Known rows, with every step that occurs
L A: [ -6  -1   3  -5  23  -2 -16  -5  -1  -3   0 -13  -6   9   2  -6   6 -40
 -14   7   5  38  14 -12 -13]
L A T N G: [ 15 -14   9  18  30  20 -23 -30  -1 -13 -17  42  13   5  32  27  46 -43
   1   6  34  26   4  -1  24]
S X L A T: [-15 -22  21 -22  43  -6 -26 -18 -23 -21 -12   3  -2 -15 -21  13  14 -19
  -5 -13  12  10  15   0   2]
A L: [-30 -17  12  16  15 -14 -29 -24  17 -10 -16  -7  -8  -4  -4 -16  -5  11
   1 -20   0  19   2 -18 -23]
X S A: [ 27   6 -35   2  21  10 -27  29  -6  -3 -11  11   5   9 -17 -10   0 -17
 -40  10 -40  49  20  -2  12]
G S: [ -7 -17  -2   2  24   4  -3   4  21 -19 -10  -6   8  -6 -15  -4   3   8
 -16   1 -21  36  25  16   6]
L A T N G S X: [ 16 -27   7  19  42  29  -7 -20   9 -36 -12  47  28 -11  -1  43  57 -11
 -30  11  18  43  18  34  52]
S A T N: [ 30 -18 -13  14  35   3 -41 -16   1  -8  -4  28  41  -4   8  24  31 -17
 -21 -10  -3  27   2   8  26]
N G S X L A: [-28 -17   6 -11  34  20  16 -19  11 -24 -12  10 -18   3 -41  22  44  -8
 -27  14   1  29  20   9  10]
T N A L: [-23 -21  11  48  17  -8 -41 -28   7  -7 -20  -5   6   5   9   7  24  -4
 -11 -24  14  12  -2  -7   5]
T N G S: [  0 -18 -11  33  14  25  10 -24  30 -26 -17  25  17  11   0  27  50   0
 -17   8  -3  39   6  18  33]
G N A S X: [ 17 -20 -38  21  25  14  -2  13 -19 -24  -2  18  15 -10 -35  17  42  -1
 -32   4 -19  71  25  21  24]
N G S: [ -8 -17  -9   4  29  22  13 -12  30 -17 -11  26  -1  -2  -8   2  25  10
  -9  23 -12  39  21   6   6]
G S A: [ 10 -12 -20  -5  37   7 -11  13  26  -4   4   4  17  -2 -27   0  16   1
 -42   9 -30  44  27  16   6]
X L: [-32 -13   1  -8  15 -10  -7 -22  -1 -11 -17 -18 -14   7 -20  -2   7  -7
   8 -14  -9   6   3 -16 -16]
S X L A N G: [-26  -8  -4  -5  29  15  12 -26   2 -14 -11  23 -28  24 -39  24  56 -23
 -16  22  18  46  10 -14   5]
X L A T N: [ -7 -15  23   7  20  -3 -39 -22 -18 -18 -30  -4   6   7   5  25  29 -44
   3 -35  27  -6   7   4  18]
G N A: [ -3 -21 -20   3  27   8  -8 -11   3   2  -4   7   9  -5 -12   9  35 -25
  -6   2  -4  41  24  -1  -7]
T N G S X: [ -1 -25 -17  32  22  25  20 -33  26 -38  -5  32  26   1 -20  40  59  17
 -34  17  -9  56  -1  26  45]
G N: [  1 -19 -23   2  10   5   1 -20  12 -11  -7   3  12  -1 -18  11  29 -18
  -2  -9 -10  47  13  -1  -6]
X L A: [-29  -4  13 -14  17  -7 -16 -12  -7  -4 -15 -28 -24  15 -16  -1  11 -42
  -5 -12   8  10  12 -16 -18]
A T N G S X: [ 13 -36  -3  24  39  26   0 -30  16 -43 -14  56  38 -19  -7  42  51  23
 -17   7   0  39   9  34  54]
T A N G S X L: [-31  -4 -11  18  26  14  29 -14  21 -25 -12  29 -18   2 -66  44  62   4
 -40  17   1  44  25 -14  48]
N A J: [ -1 -27   9  24  27  -1 -17 -16  -4   2   6 -26 -23 -24   2 -34   8   0
 -28  13 -22  25   6 -18  -8]
T N: [ -2 -13 -11  30   5  -1 -12 -26   6 -19  -8  -5  22  13   5  18  26 -15
 -11  -9  -4  35 -10   0  18]
N G S A: [  9 -12 -24  -4  41  25   4  -3  34  -2   3  36   7   3 -21   7  38   2
 -35  31 -20  47  22   7   6]

Rows
[ -8  -2 -20  25  32  20  28  -6  28 -24   3  43   0  -5 -49  40  56   6
 -50  35  -1  72  27 -10  54]  T A N G S X
[  8 -13 -23  19  36   4 -11  17 -26 -25   2  10   7  -8 -20   0  14  11
 -32  18 -21  58  17  10  19]  N A S X
[-20 -18   4  19  18  23  14 -30  13 -32 -16   9   0  16 -34  46  68 -17
 -36   1  10  31   5  20  37]  T N G S X L A
[ 15  -7 -20  50  14   7 -24  13 -20 -20 -16   2  14  13   7  12  30 -15
 -24  -6  -7  43   8  14  35]  T N A S
[-14 -27  20 -19  51  20  -4 -15   1 -28 -21  34  -8 -17 -27  22  37  -3
 -11   6  13  14  30  17  19]  N G S X L A T
[  6   9 -27  34  15  -3   2  11 -20 -32   9   6   6  -9 -34  19  16  -4
 -50   9 -18  65  10 -17  44]  T A S X
[-10 -17  -5  13  36  15 -16 -12  45  -1 -12  33  -6  -1 -22  -4  31  20
 -31   7  -9  30  19   0  -6]  N G S A L
[ 10 -10 -26  18  19   2  -2   9 -16 -37   0   6  10  -4 -25   1   8  18
 -28   6 -27  65   6  10  19]  A S X
[ 15 -15 -26  49  21   8 -15   4 -26 -33  -4   9  24   4 -13  24  39   2
 -40   3 -13  59   2  21  46]  T N A S X
[ 20 -26 -10  19  31  28   6 -14  33  -1   8  11 -17 -16 -21 -19  40  15
 -57  29 -37  42  10   1   7]  N G S A J
[-13 -12 -17  10  13  -3  -1   1 -23 -38 -15  -7  -8   3 -43   6  13  16
 -17 -11 -24  37   5   6  14]  A S X L
[ -3 -16  -8  32  22   1 -22 -19  -3  -7  -5  -2  18   8  10  16  31 -21
 -15   0   3  29   1  -1  17]  T N A
[ 48  -4 -30  26  29  32 -34   4  -7 -12 -27  68  23   5  12  23  40 -20
 -24   8 -12  37  10   8  48]  X S A T N G
[-25  -6   6  -3  26  23   8   1  23 -10 -31  12 -34  26 -34  15  48 -26
 -15   9  16  31  36   5  11]  X L A N G S
[ -2   0  -2   1  22   2 -15   6   5  -3  -7  -4 -11  21 -10   1  19 -39
 -18  10  12  55  22  -8  -1]  L A N
[-33   2  11  32  11 -19 -25 -20  14  -4  -6  -8 -12  -9 -13   2   3 -10
 -20 -18   9  18   6 -45   3]  T A L
[ 29   9 -46  11  26  32 -10  24   9   0 -20  53 -10  25 -22   3  36 -15
 -35  35 -23  70  25  -7  23]  X S A N G
[-27 -17  13 -13  29   2   1  -2   3 -26 -10 -22  -8  -1 -49  15  22  -9
 -35  -8  -7  27  25  18  10]  G S X L A
[ 10  -4 -36   2  37  21  -1 -11  25   8   2  48  -3  22 -18  10  49 -12
 -24  37  -4  63  10 -16   1]  S A N G
[-28 -24 -11   2  30  19  26 -18  24 -31 -21  31 -13   9 -58  26  53  26
 -18  14  -8  44  23  13  23]  A N G S X L
[ -8 -23  12  10  32  15 -13 -48 -14 -28 -19  35   7   2  -6  46  60 -27
  -4  -4  30  14  -4   1  30]  S X L A T N G
[ -2  -3  -2   5  32  28   7  10  29  -9 -16  25 -16  20 -16   9  43 -24
 -25  28  14  59  37  10  16]  L A N G S
[-10   5   0   6  10   0 -19  20 -25 -17 -26 -25 -27  20 -20  -6   8 -35
 -14 -17   0  24  19  -2   0]  X L A S
[  9  -6 -16  20  29   3 -22  25 -22 -11 -10   2  -3   1   0 -14   5  -6
 -15   9 -14  42  23   1   7]  N A S
[ -3 -12  -8   4  40  28  17   1  24 -23  -4  33  -6  10 -35  23  52  -7
 -41  36   7  75  30  18  27]  L A N G S X
[-23 -14   6  -6  29   6   3  10   9 -26 -18 -13 -13  12 -61  21  35  -9
 -38  -5  -1  44  34  22  22]  G S X L A N
[ -8 -24 -14   3  37  22  23 -21  24 -30   1  33   9 -11 -28  15  34  27
 -24  31 -18  55  15  13  18]  N G S X
[-29 -26   1  -7  26  -2   8 -11   8 -33 -12 -13   2  -9 -54  13  18  25
 -23 -10 -25  24  17  18  12]  G S X L
[ -3 -18  -9  42  21  18 -18 -25  46 -10 -18  33  11  11 -15  21  55  10
 -39  -7  -1  31   4  12  22]  T N G S A L
[-11  10 -19  25  21  12  12 -18  18  -2  -2  37 -15  11 -15  24  46 -26
 -19  31  14  56  13 -45  26]  T A N G
[-31 -20  15  18  33 -12 -38 -16   7   2 -13  -4 -12  -7   1 -17  -1   4
  -2  -9   6  12  13 -18 -23]  N A L
